Known rows, with every way that one mark hangs from another:
patazum[lufo[roke[vosa]]]: -2.18; -1.17; -0.71; 2.83; 2.15; 0.27; -0.23; -2.11; -1.19; -0.23; 1.01; -1.52; 1.23; -1.53; -0.72; -1.63; -0.54; -0.93; 2.01; -0.42
vipe[vosa[lifip roke]]: -0.02; 0.04; -0.38; -6.55; 0.92; -0.32; 2.84; -1.91; 0.57; 0.53; -0.13; -0.66; -3.59; 1.65; -1.34; -3.11; -2.43; 1.30; 2.40; 0.69
roke[vosa]: -1.70; -0.38; 2.08; 0.33; -0.35; 2.30; 0.37; -2.20; -0.65; 0.48; 0.08; 0.11; -0.32; -0.45; -1.30; -1.48; -1.68; -1.00; 0.05; 0.04
vosa[vove]: -1.16; 0.54; -0.32; 1.01; 1.04; -0.37; 1.76; -0.30; 0.01; 0.49; -0.15; 0.56; -1.56; 0.81; -0.92; -0.79; -1.00; 1.27; 1.11; 0.36
patazum[lufo[roke]]: -1.42; -0.99; -2.36; 2.09; 2.81; -0.59; -0.39; -0.98; -0.44; -0.68; 0.76; -1.96; 0.75; -0.58; -0.60; -1.48; -0.50; 0.42; 2.94; -0.70
sosu[luki]: -0.35; 1.83; 0.82; -0.15; 0.90; -0.33; 0.45; -1.52; 1.65; -1.11; 0.16; -1.51; -1.47; 1.01; -0.33; -1.71; -2.04; 0.10; 0.21; 0.47
zedav[vosa[lifip roke]]: -0.77; -2.19; 0.11; -5.13; -1.00; 1.04; 3.11; -0.09; 0.21; 0.56; -0.42; -0.25; -2.96; 1.73; -1.49; -2.03; -2.38; 4.00; 1.43; 0.40
vosa[lifip roke sosu zedav]: 0.67; -3.17; -0.82; -4.52; 1.27; 0.29; 1.79; -2.84; 0.38; 1.23; 0.30; -3.28; -3.95; 1.82; -0.01; -2.38; -2.30; 4.62; 1.73; 1.26
lufo[roke[vosa[sosu]]]: -1.89; -0.61; 0.53; 0.65; 0.83; 1.83; 0.09; -4.39; -1.63; 0.18; 0.56; -0.63; 0.12; -2.26; 0.07; -1.47; -1.71; 0.21; -1.46; 0.35
zedav[vosa[lifip roke sosu vove]]: -0.98; -1.64; 0.68; -4.66; -0.91; 0.54; 3.49; -1.08; -1.10; 1.08; -0.30; 0.06; -3.80; 0.55; -0.55; -1.22; -2.53; 5.30; -0.40; 1.45
zedav[vosa]: -0.91; -1.01; -0.29; -2.24; -1.12; 1.12; 1.58; 0.37; -0.60; -0.13; -0.62; 0.36; -1.62; 0.66; -1.88; -1.32; -1.93; 2.13; 0.19; -0.55
zedav[vosa[vove]]: -1.42; -0.43; -0.18; -0.71; -0.89; -0.03; 2.84; 0.52; -1.02; 0.46; -0.45; 1.31; -2.06; 0.42; -1.70; -0.95; -1.52; 2.23; 0.04; 0.05
roke[vosa[sosu[luki] vove zedav]]: -1.42; 0.09; 2.20; 2.18; 0.31; -0.26; 1.59; -4.08; -1.37; 1.04; 0.80; -1.12; -2.11; -1.37; -0.17; -1.45; -1.66; -0.69; -1.78; 1.46
vipe[vosa[lifip]]: -0.31; 1.88; 1.24; -5.56; 1.18; -0.69; 2.61; -2.74; 0.18; 0.37; 0.16; -0.17; -2.96; 2.29; -1.65; -2.25; -2.25; 0.05; 1.46; 0.53
vosa[lifip roke vove zedav]: -0.42; -2.62; -1.50; -1.39; 1.79; -1.92; 4.53; -1.23; 0.82; 2.04; 0.55; -1.32; -3.94; 2.67; -0.87; -2.42; -1.04; 3.25; 3.51; 1.37
patazum[lufo[roke[vosa[zedav]]]]: -1.87; -2.09; -1.46; 3.41; 2.40; -0.56; 0.11; -2.30; -1.26; 0.15; 1.25; -2.08; 0.81; -1.34; -0.95; -1.99; -0.30; -1.08; 2.55; -0.53
lifip[vosa]: 0.41; 1.17; 2.12; -2.22; -0.81; 1.83; 1.42; 1.07; -0.14; -0.32; 0.17; -1.34; -1.84; 0.57; -1.38; -1.94; -1.34; 0.45; -0.20; -0.17
lifip[vosa[roke vove zedav]]: 0.63; -1.58; -0.88; -0.94; -0.43; -0.10; 3.62; 1.83; -0.33; 0.98; 0.34; -1.79; -3.54; 0.02; -1.29; -3.00; -0.61; 1.51; 1.28; 0.43
patazum[lufo]: -0.86; -0.74; -1.14; 0.96; 1.94; -0.01; -0.68; 0.30; 0.01; -0.61; 0.29; -1.82; 0.01; 0.55; -1.14; -1.15; -0.81; 0.56; 3.31; -0.73
roke[vosa[zedav]]: -1.26; -1.72; 0.84; 1.32; 0.04; 1.21; 0.97; -2.49; -0.73; 1.05; 0.43; -0.83; -0.94; -0.06; -1.61; -2.13; -1.24; -1.30; 0.81; -0.10
lufo[roke[vosa[sosu zedav]]]: -1.55; -1.81; -0.49; 1.49; 1.21; 0.87; 0.53; -4.60; -1.72; 0.65; 0.83; -1.39; -0.37; -1.97; -0.16; -2.04; -1.36; 0.03; -0.87; 0.25
lufo[roke]: -1.19; -0.52; -2.02; 0.54; 1.83; 0.28; 0.54; -2.12; 0.04; -0.33; 0.28; -0.74; -0.08; -0.29; -0.40; -1.73; -1.23; 0.97; 0.90; -0.34
luki[sosu]: -0.98; 0.33; 0.58; -0.91; -0.41; 0.52; 0.28; -1.13; 0.39; -1.00; -0.26; 0.03; -1.16; 3.00; -1.63; -2.40; -2.41; 2.49; 0.74; 0.45
lifip[vosa[roke]]: 0.72; -0.62; 0.33; -3.41; -1.12; 2.15; 1.67; 1.90; 0.27; -0.18; -0.14; -1.75; -2.49; -0.10; -1.07; -2.78; -1.50; 1.74; 0.88; -0.01

Rows:
-0.03; -2.52; -0.91; -2.67; 1.61; -1.20; 3.37; -2.61; -0.21; 1.97; 0.48; -2.12; -4.46; 1.51; 0.16; -1.81; -1.77; 4.76; 1.51; 2.00
vosa[lifip roke sosu vove zedav]
1.47; -2.02; -0.20; -3.40; -0.77; 1.59; 1.42; 0.50; -0.71; 0.31; 0.17; -3.34; -3.56; -0.63; -0.60; -2.96; -1.59; 2.65; -0.15; 0.32
lifip[vosa[roke sosu zedav]]
-1.64; -0.50; 3.42; -0.03; 0.63; 0.19; 2.58; -4.68; -1.63; 2.13; 1.02; -0.63; -2.44; 0.53; -0.56; -1.06; -1.66; 0.59; -0.85; 1.75
roke[vosa[lifip sosu vove zedav]]
0.94; -1.51; -0.29; -1.92; -0.57; 0.50; 2.81; 0.69; -1.17; 0.91; 0.30; -2.39; -3.99; -0.81; -0.45; -2.52; -1.17; 2.73; -0.33; 0.92
lifip[vosa[roke sosu vove zedav]]
0.65; 1.19; -0.65; -3.32; 1.19; -1.72; 1.24; -3.48; -0.45; -0.22; 0.28; -2.13; -3.63; -0.08; -0.75; -2.84; -2.38; -0.31; -0.49; 0.60
vipe[vosa[sosu[luki] zedav]]
-0.29; -2.91; -1.41; -4.32; -1.57; 2.08; 0.96; 0.05; -1.06; -0.09; -0.97; -0.70; -2.71; -0.92; -0.74; -1.78; -2.63; 4.61; -0.39; 0.10
zedav[vosa[roke sosu]]
-0.60; -0.83; 0.76; -3.85; 1.02; 0.31; 2.55; -2.29; -0.06; 1.27; 0.04; -1.02; -3.71; 1.08; 0.58; -1.06; -2.30; 5.09; 0.61; 2.16
vosa[lifip roke sosu vove]
-0.71; -0.19; 2.25; -5.06; -0.91; 1.34; 1.96; -2.07; -1.03; 0.35; -0.13; -0.39; -2.72; 1.48; -0.95; -0.75; -2.81; 3.98; -1.20; 0.70
zedav[vosa[lifip sosu]]
0.07; 0.43; -1.45; -2.26; 1.32; -1.95; 2.36; -2.62; -1.62; 0.93; 0.10; -0.59; -3.77; -0.19; -1.09; -2.19; -1.62; 0.50; 0.05; 0.66
vipe[vosa[sosu vove zedav]]
-1.58; 0.20; 1.75; -2.65; -0.45; -0.41; 4.09; -0.69; -0.68; 1.02; 0.02; 1.16; -2.69; 2.17; -1.64; -0.80; -1.84; 2.84; 0.23; 0.81
zedav[vosa[lifip vove]]
-0.01; 1.96; 1.93; -6.50; 1.06; -0.13; 1.65; -3.81; -0.67; 0.33; 0.12; -0.78; -3.33; 1.36; -0.79; -1.83; -2.81; 1.32; -0.22; 1.01
vipe[vosa[lifip sosu]]
-0.72; -1.10; -0.59; -2.46; -1.18; 0.02; 2.42; -0.41; -0.83; -0.02; -0.56; -0.38; -3.44; -1.31; -0.12; -1.62; -2.49; 4.00; -1.33; 1.21
zedav[vosa[roke sosu[luki] vove]]
1.52; -0.77; 0.63; -3.14; -0.68; 0.68; 1.63; -0.17; -0.01; -0.24; 0.47; -3.90; -3.82; -0.69; -0.14; -3.17; -1.90; 1.96; -0.86; 0.86
lifip[vosa[roke sosu[luki] zedav]]
-2.08; -0.70; 0.95; 0.99; 2.33; 0.30; 0.01; -3.65; -1.44; 0.10; 1.32; -1.99; 0.52; -1.03; -0.11; -1.28; -1.14; 0.18; 1.21; 0.37
patazum[lufo[roke[vosa[lifip sosu]]]]
-0.84; -2.30; -1.27; -2.83; -1.33; 0.93; 2.28; 0.23; -1.53; 0.52; -0.86; 0.25; -3.14; -1.16; -0.61; -1.32; -2.22; 4.66; -0.66; 0.68
zedav[vosa[roke sosu vove]]
-1.39; -1.00; 2.88; -0.47; 0.51; 0.76; 2.24; -3.74; -0.33; 1.58; 0.92; -0.93; -1.56; 1.69; -1.53; -1.97; -1.55; -0.66; 0.98; 0.68
roke[vosa[lifip zedav]]
-1.97; -1.25; -0.24; 2.12; 2.04; 0.61; -0.83; -2.82; -1.73; -0.28; 0.96; -1.88; 0.92; -2.14; -0.20; -1.32; -0.91; -0.18; 1.06; -0.14
patazum[lufo[roke[vosa[sosu]]]]
-0.42; -1.72; -1.85; -1.58; 0.52; 0.78; 1.05; -0.70; -0.58; 0.55; -0.62; -0.79; -2.92; -1.12; 0.50; -1.25; -1.89; 4.39; 0.36; 1.19
vosa[roke sosu vove]
-1.49; 1.69; 5.48; -2.01; 0.06; 1.60; 0.85; -5.30; -0.39; 0.41; 0.83; -1.29; -1.67; 0.34; 0.14; -1.14; -2.86; 0.15; -2.10; 1.81
roke[vosa[lifip sosu[luki]]]
0.53; 1.12; 1.99; -2.47; -0.86; 0.77; 2.26; 0.26; -0.33; -0.19; 0.24; -2.07; -3.63; -1.31; 0.32; -2.14; -1.91; 2.33; -1.77; 1.56
lifip[vosa[roke sosu[luki] vove]]
0.17; 1.73; 2.66; -1.78; -0.65; 1.31; 1.79; 0.08; -1.40; 0.21; 0.25; -1.02; -2.73; -0.52; -0.42; -1.07; -1.46; 1.76; -2.04; 0.88
lifip[vosa[sosu vove]]
-0.84; 2.99; 3.86; -1.89; 1.55; -1.28; 2.48; -4.12; 0.32; 0.39; 0.84; -1.11; -3.25; 1.75; 0.82; -0.30; -2.53; 2.71; -1.60; 2.60
vosa[lifip sosu[luki] vove]
-2.30; -0.79; 0.65; 1.55; 2.50; -0.10; 0.50; -2.89; -0.97; 0.13; 1.33; -1.57; 0.75; -0.48; -0.68; -1.53; -0.77; -0.62; 2.22; 0.06
patazum[lufo[roke[vosa[lifip]]]]
-2.08; 0.94; 4.78; -0.96; 0.16; 1.33; 2.01; -4.43; -1.55; 1.58; 0.68; 0.27; -1.82; 0.16; -0.20; -0.44; -2.09; 0.84; -1.55; 1.90
roke[vosa[lifip sosu vove]]
0.51; 1.83; 1.32; -5.18; 1.62; -2.16; 2.47; -4.75; -0.08; 0.35; 0.80; -2.29; -4.25; 1.64; -0.65; -2.67; -2.69; 0.33; -0.23; 1.40
vipe[vosa[lifip sosu[luki] zedav]]
-0.94; -1.73; 1.30; 0.31; -0.10; 1.77; 0.12; -3.64; -1.58; 0.94; 0.37; -1.44; -1.38; -0.97; -0.81; -1.66; -1.75; -0.05; -0.84; 0.36
roke[vosa[sosu zedav]]
0.26; -3.36; -1.52; -3.23; 1.45; -0.55; 2.79; -1.46; 1.41; 1.30; 0.37; -2.49; -3.44; 3.01; -1.04; -2.95; -1.60; 3.11; 3.81; 0.67
vosa[lifip roke zedav]
-0.66; 2.20; 1.19; 0.33; 1.03; -0.77; 0.89; -2.45; -0.20; -0.27; 0.18; -0.95; -2.44; -0.42; 0.73; -0.51; -2.11; 1.94; -1.83; 1.63
vosa[sosu[luki] vove]
-2.45; 0.31; 2.08; 0.38; 1.46; 0.53; 2.06; -5.26; -1.65; 1.13; 1.05; -0.04; -0.75; -1.09; 0.28; -1.05; -1.62; 0.72; -1.47; 1.45
lufo[roke[vosa[lifip sosu vove]]]
0.21; -0.24; 0.43; -2.00; -0.86; 1.04; 3.00; 2.08; -0.20; 0.43; -0.04; -0.89; -2.93; -0.33; -0.97; -2.33; -1.02; 1.80; 0.62; 0.57
lifip[vosa[roke vove]]
-0.76; -0.21; 0.60; -0.02; 2.13; -2.36; 4.12; -2.23; 0.37; 1.89; 0.89; -0.69; -3.09; 3.49; -1.22; -1.35; -0.87; 1.69; 2.27; 1.19
vosa[lifip vove zedav]
-2.36; 0.90; 4.14; 0.07; 0.33; 0.81; 2.83; -3.32; -0.71; 1.65; 0.70; 0.88; -1.36; 1.07; -1.05; -0.90; -1.55; -0.34; 0.03; 1.41
roke[vosa[lifip vove]]
-1.49; -1.09; 1.50; 1.81; 0.16; 0.66; 1.44; -3.41; -2.03; 1.56; 0.49; -0.52; -1.81; -1.20; -0.64; -1.24; -1.35; 0.02; -1.03; 0.94
roke[vosa[sosu vove zedav]]
-2.62; -0.45; 0.67; 2.49; 2.64; -0.80; 1.32; -2.77; -1.20; 0.54; 1.42; -0.94; 0.50; -0.72; -0.55; -1.23; -0.51; -0.53; 2.07; 0.42
patazum[lufo[roke[vosa[lifip vove]]]]
-2.23; -1.76; -1.43; 4.34; 2.63; -1.26; 0.97; -2.08; -1.55; 0.54; 1.32; -1.46; 0.51; -1.47; -0.84; -1.70; 0.01; -1.08; 2.43; -0.16
patazum[lufo[roke[vosa[vove zedav]]]]
0.73; -1.59; 0.19; -4.01; 1.40; -0.81; 1.94; -3.65; 1.19; 0.52; 0.72; -4.01; -4.30; 1.71; 0.59; -2.78; -2.68; 3.78; 0.88; 1.89
vosa[lifip roke sosu[luki] zedav]
-2.20; -1.38; -0.96; 3.43; 1.51; -0.51; 2.31; -3.47; -1.41; 1.20; 0.94; -0.17; -0.36; -1.45; -0.70; -2.04; -0.56; -0.87; 0.25; 0.36
lufo[roke[vosa[vove zedav]]]
-0.22; -1.07; -1.25; 1.03; 1.43; -1.03; 1.44; -2.05; -1.18; 1.11; 0.22; -1.34; -2.84; 0.21; -0.28; -0.96; -1.18; 2.42; 0.01; 0.78
vosa[sosu vove zedav]
